What can hang from each mark:
K_238: K_544
K_546: K_48 K_102 K_670 K_892
K_345: K_48 K_670
K_892: K_238 K_546
K_48: K_345 K_546
K_848: K_670
K_343: K_892
K_544: K_238
K_102: K_546
K_670: K_345 K_546 K_848

Each row was made from one small tree. The marks that hang from a mark follow it in brackets, in the order of their numbers. Every link used is in the known rows. Write each row's tree.
In the rows, zero is written as 128.
Known rows:
K_48{K_345 K_546{K_102 K_670 K_892{K_238{K_544}}}}: [120 177 128 126 130 104 122 234 185 144 170 142 117  94 167  63  48 129
 161 104 108 153 111  91  85 137  73]
K_343{K_892{K_238 K_546{K_48 K_670}}}: [105 137  91 146 140  55 103 208 143 139 167 111 120  75 172  90  61 148
 152 111 120 144 121  83 122 153 127]
K_546{K_48{K_345{K_670{K_848}}} K_102 K_892{K_238}}: [152 163  72 107 137 163 144 215 176 144 151 154 124  81 164  88  57 128
 128 133 104 156 116  93  63 139  89]
K_670{K_345 K_546{K_48 K_102 K_892{K_238}} K_848}: [146 159  34 116 134 152 119 236 193 137 156 156 124 114 188  86  59 157
 135 124  82 150 125 113  71 129  87]
K_345{K_48}: [128 132 120 122 117 137 125 116 120 123 135 123 123 126 120 128 128 120
 128 128 137 131 127 134 103 137 130]
K_892{K_238{K_544} K_546}: [115 127 124 120 140  30 112 172 134 131 144 110 121 161 136  98 112 145
 152 117 117 134 119 106 158 143 149]
K_848{K_670{K_345 K_546}}: [ 83 109 107 116 125 169 109 178 126 125 132 136 124 165 166 109  78 130
 132 121 126 107 132 115 136 129 117]
K_546{K_48{K_345} K_670 K_892}: [115 156 120 147 123 173 135 210 151 136 156 156 128  67 166  93  89 124
 128 125 115 142 118  78  78 136  70]
K_544{K_238}: [118 137 126 117 126 106 128 138 143 133 113 132 131 132 142 123 147 149
 136 131 133 133 131 156 125 125 136]
K_546{K_102 K_892}: [150 151 111 129 127 143 124 165 150 132 154 141 129 103 137 113 102 132
 133 128 110 131 127 121  85 131 123]
K_102{K_546{K_48 K_670{K_345 K_848} K_892{K_238}}}: [103 153  50 131 146 138 115 210 173 147 162 138 124  85 187  85  71 177
 135 102 104 156 112  86  70 137 101]
K_102{K_546{K_48{K_345} K_670 K_892{K_238{K_544}}}}: [ 95 150 108 133 139  74 121 221 162 140 170 144 123  83 186  65  96 147
 139 109 116 142 105  75  95 144  88]
K_345{K_670}: [122 117 134 118 132 123 131 141 108 133 125 133 127 137 144 124 113 128
 129 120 136 132 127 117 116 140 135]
K_546{K_48{K_345} K_102 K_892{K_238{K_544}}}: [142 164  96 118 125 101 141 218 175 133 164 151 123  88 158  77  86 129
 136 126 100 144 116 102  94 139  85]
K_345{K_48 K_670}: [120 121 122 110 121 126 128 130 101 128 133 127 123 135 134 128 114 118
 128 124 145 133 127 117  93 149 136]
K_343{K_892{K_238{K_544}}}: [100 135 109 108 128  39 120 153 129 131 151 112 119 130 159 101 102 166
 142 103 130 135 130 111 162 144 135]
K_343{K_892{K_238}}: [108 141 103 120 132  85 120 131 136 135 139 110 123 125 151 112  95 161
 137 117 130 134 131 126 143 138 136]
K_345{K_48{K_546}}: [131 137 131 133 112 120 122 121 133 129 131 119 122 117 122 121 128 116
 141 115 136 144 125 127  87 136 109]
K_546{K_48 K_670{K_345 K_848} K_892{K_238}}: [118 162  60 133 136 172 127 230 168 146 159 143 121  95 181  92  50 174
 137 109  98 165 119  91  75 138  86]
K_848{K_670{K_345 K_546{K_48 K_102 K_892}}}: [121 133  76 129 120 167 108 238 156 128 164 158 126 103 185  89  53 127
 132 121 102 120 128 103  76 137  91]
K_102{K_546{K_892}}: [114 133 118 134 134  99 113 129 137 133 144 126 130 119 144 110 145 154
 129 118 122 127 118 100 105 133 134]
K_892{K_238{K_544} K_546{K_102 K_670}}: [126 142 109 124 148  45 103 230 152 138 174 123 116 111 149  83  61 127
 164 116 110 135 115 103 129 144 140]
K_670{K_345{K_48} K_546}: [101 123  91 114 113 159 118 149 128 122 129 140 124 161 153 114  96 129
 127 124 126 125 131 121 105 133 112]
K_48{K_345 K_546{K_102 K_892}}: [136 165 133 133 119 165 130 166 174 136 141 144 128  92 139  95  89 112
 139 125 112 143 119  96  78 124  81]
K_670{K_546{K_102} K_848}: [153 137  78 108 138 152 112 187 163 128 140 145 125 108 146 113  90 112
 132 129 106 131 131 123 103 117 123]
K_102{K_546{K_48{K_345} K_670 K_892}}: [ 98 145 108 146 133 133 120 190 157 139 158 151 130  59 172  86 103 126
 125 117 122 133 109  69  71 134  86]

Which tree is each row?
[149 153 116 122 114 133 120 168 139 137 154 136 121 103 145 104  88 121
 147 108 127 150 122 104  35 150 112]  K_345{K_48{K_546{K_102 K_892}} K_670}
[ 93 128 119 125 107 177 114 137 123 127 134 118 119 138 138 115  79 122
 144 109 140 128 125 112  98 138 102]  K_848{K_670{K_345{K_48{K_546}}}}
[103 173 121 119 134 128 123 225 179 145 160 136 115 109 162  70  66 150
 158  94 110 167 110  58  98 133  73]  K_48{K_345 K_546{K_670{K_848} K_892{K_238{K_544}}}}
[143 165 127 147 129 138 111 207 167 143 167 140 123  74 154  93  72 130
 154 107 111 151 120 103  59 133  95]  K_48{K_546{K_102 K_670 K_892}}
[ 94 136  98 123 118 174 121 156 121 131 146 134 121 121 151 116  74 134
 134 114 134 136 124 114  91 138 108]  K_546{K_670{K_345{K_48}}}
[116 166  85 126 138 154 120 212 166 147 164 142 123 113 173  90  39 159
 147 120 104 142 118 126  85 136 101]  K_546{K_102 K_670{K_345} K_892{K_238}}
[122 115 101 102 139 136 116 179 129 132 127 143 124 137 158 115 100 128
 130 117 124 137 130  96 110 132 127]  K_345{K_670{K_546 K_848}}
[123 139  94 130 135  25 120 179 152 135 163 130 125 107 167  86 139 164
 136 105 112 139 113 104 101 146 124]  K_102{K_546{K_48 K_892{K_238{K_544}}}}
[141 165  67 113 112 186 119 169 168 137 153 138 122 101 143 104  69 144
 143 105 107 159 124  94  47 130  92]  K_670{K_345{K_48{K_546{K_102 K_892}}} K_848}
[141 140  69 135 136  53 108 189 159 135 161 114 123  79 158  95  69 139
 145 125 110 136 125 110 117 146 135]  K_343{K_892{K_238 K_546{K_48 K_102}}}
[146 141  74 109 148 131 130 214 169 141 140 136 122  93 150  91  56 105
 138 137 108 148 114  79  96 138 117]  K_892{K_238 K_546{K_48{K_345{K_670{K_848}}} K_102}}
[108 145  92 130 147 138 103 181 148 141 159 131 125  81 153 101 109 155
 136 105 118 143 116  77  83 130 129]  K_102{K_546{K_670{K_848} K_892}}
[151 151  77 108 129 188 138 209 160 136 148 164 128  61 159  99  66 113
 122 125 109 152 121  69  61 133  87]  K_546{K_48{K_345{K_670{K_848}}} K_102 K_892}
[123 119 124 122 124 147 147 163 130 132 125 152 129  98 155 111 105 105
 119 130 133 132 122  87 106 138  95]  K_546{K_48{K_345{K_670}}}
[140 177  60 109 121 170 121 174 185 142 153 129 118 125 148  95  53 158
 151 111 102 164 121 112  51 134  93]  K_670{K_345{K_48{K_546{K_102 K_892{K_238}}}} K_848}
[147 169  94 129 128 151 141 194 182 138 151 147 127  85 156  89  78 123
 130 140 102 139 116 122  76 134  82]  K_546{K_48{K_345} K_102 K_892{K_238}}
[123 176  48 108 133 193 119 212 168 144 173 136 116 102 157  94  25 156
 147 116 104 156 119 108  54 139 103]  K_546{K_102 K_670{K_345{K_48} K_848} K_892{K_238}}
[108 145  89 121 144  24  93 223 145 137 182 114 115  94 171  78  38 144
 166 100 116 136 121  83 140 151 146]  K_343{K_892{K_238{K_544} K_546{K_102 K_670}}}
[110 131 122 148 133 136 120 204 145 131 148 140 126  81 150  95  77  99
 136 130 121 132 114  66 113 135  96]  K_892{K_546{K_48{K_345} K_670}}
[124 143  74 132 139  20  98 248 151 136 188 122 117  58 182  74  41 140
 159 102 112 143 120  75 119 155 129]  K_343{K_892{K_238{K_544} K_546{K_48 K_102 K_670}}}
[140 157 109 108 128 184 128 188 170 143 143 150 125  92 149  95  60 119
 138 113 113 155 121  68  66 129  90]  K_48{K_345{K_670{K_848}} K_546{K_102 K_892}}
[127 154 105 131 137 163 114 194 147 141 161 136 124  89 145 110  86 151
 140 112 113 151 123  83  86 132 109]  K_546{K_670{K_848} K_892}
[137 159 111 138 133 148 116 202 151 137 170 144 125  77 151 103  72 129
 143 121 112 138 122 110  72 135 110]  K_546{K_102 K_670 K_892}
[157 146  95 144 133 137 124 210 150 133 161 150 126  46 157 110  80 106
 134 123 115 138 124 127  76 132 104]  K_546{K_48 K_102 K_670}
[116 135  90 101 123 139 113 187 127 133 148 141 121 138 161 107  99 138
 134 112 124 145 128  79  59 148 119]  K_345{K_48 K_670{K_546{K_892} K_848}}
[ 96 128 108 115 135   6 104 166 131 130 155 103 119 140 153  93  90 163
 154 104 124 133 126  78 172 150 154]  K_343{K_892{K_238{K_544} K_546}}
[128 145 120 135 136 152 114 181 156 140 141 128 121  90 140 109  90 129
 148 103 122 156 123  93  99 124 101]  K_48{K_546{K_670{K_848}}}
[153 147 113 126 113 131 122 137 150 129 141 126 122  97 121 118 106 101
 143 119 128 138 125 137  69 133 115]  K_345{K_48{K_546{K_102}}}
[104 129 109 143 137 134 122 171 150 135 143 146 128  59 164  96 113 108
 122 127 130 128 112  91  96 129  93]  K_102{K_546{K_48{K_345} K_670}}
[139 169 106 106 137 162 134 195 183 148 138 139 121 113 159  86  54 133
 146 115 110 160 115  88  69 133  86]  K_48{K_345{K_670{K_848}} K_546{K_102 K_892{K_238}}}
[162 149  66 130 139 170 122 217 162 136 161 149 124  37 148 113  67 107
 133 118 108 150 124 108  73 126 106]  K_546{K_48 K_102 K_670{K_848}}
[106 156 101 134 127 190 112 196 163 146 151 139 123 102 166  99  53 163
 148  91 109 163 123  66  83 128  82]  K_48{K_546{K_670{K_345 K_848} K_892}}
[122 145  70 126 130 150 112 245 171 134 164 148 122 124 190  81  41 143
 141 127  96 123 124 122  76 142  91]  K_848{K_670{K_345 K_546{K_48 K_102 K_892{K_238}}}}
[142 147 105 123 123 162 141 202 150 137 150 164 130  74 163  96  75 109
 123 133 115 139 121  84  63 141  87]  K_546{K_48{K_345{K_670}} K_102 K_892}
[104 138  81 111 114 187 101 202 141 125 162 143 120 128 161  96  53 126
 138 125 115 117 127 111  70 143 106]  K_848{K_670{K_345{K_48} K_546{K_102 K_892}}}
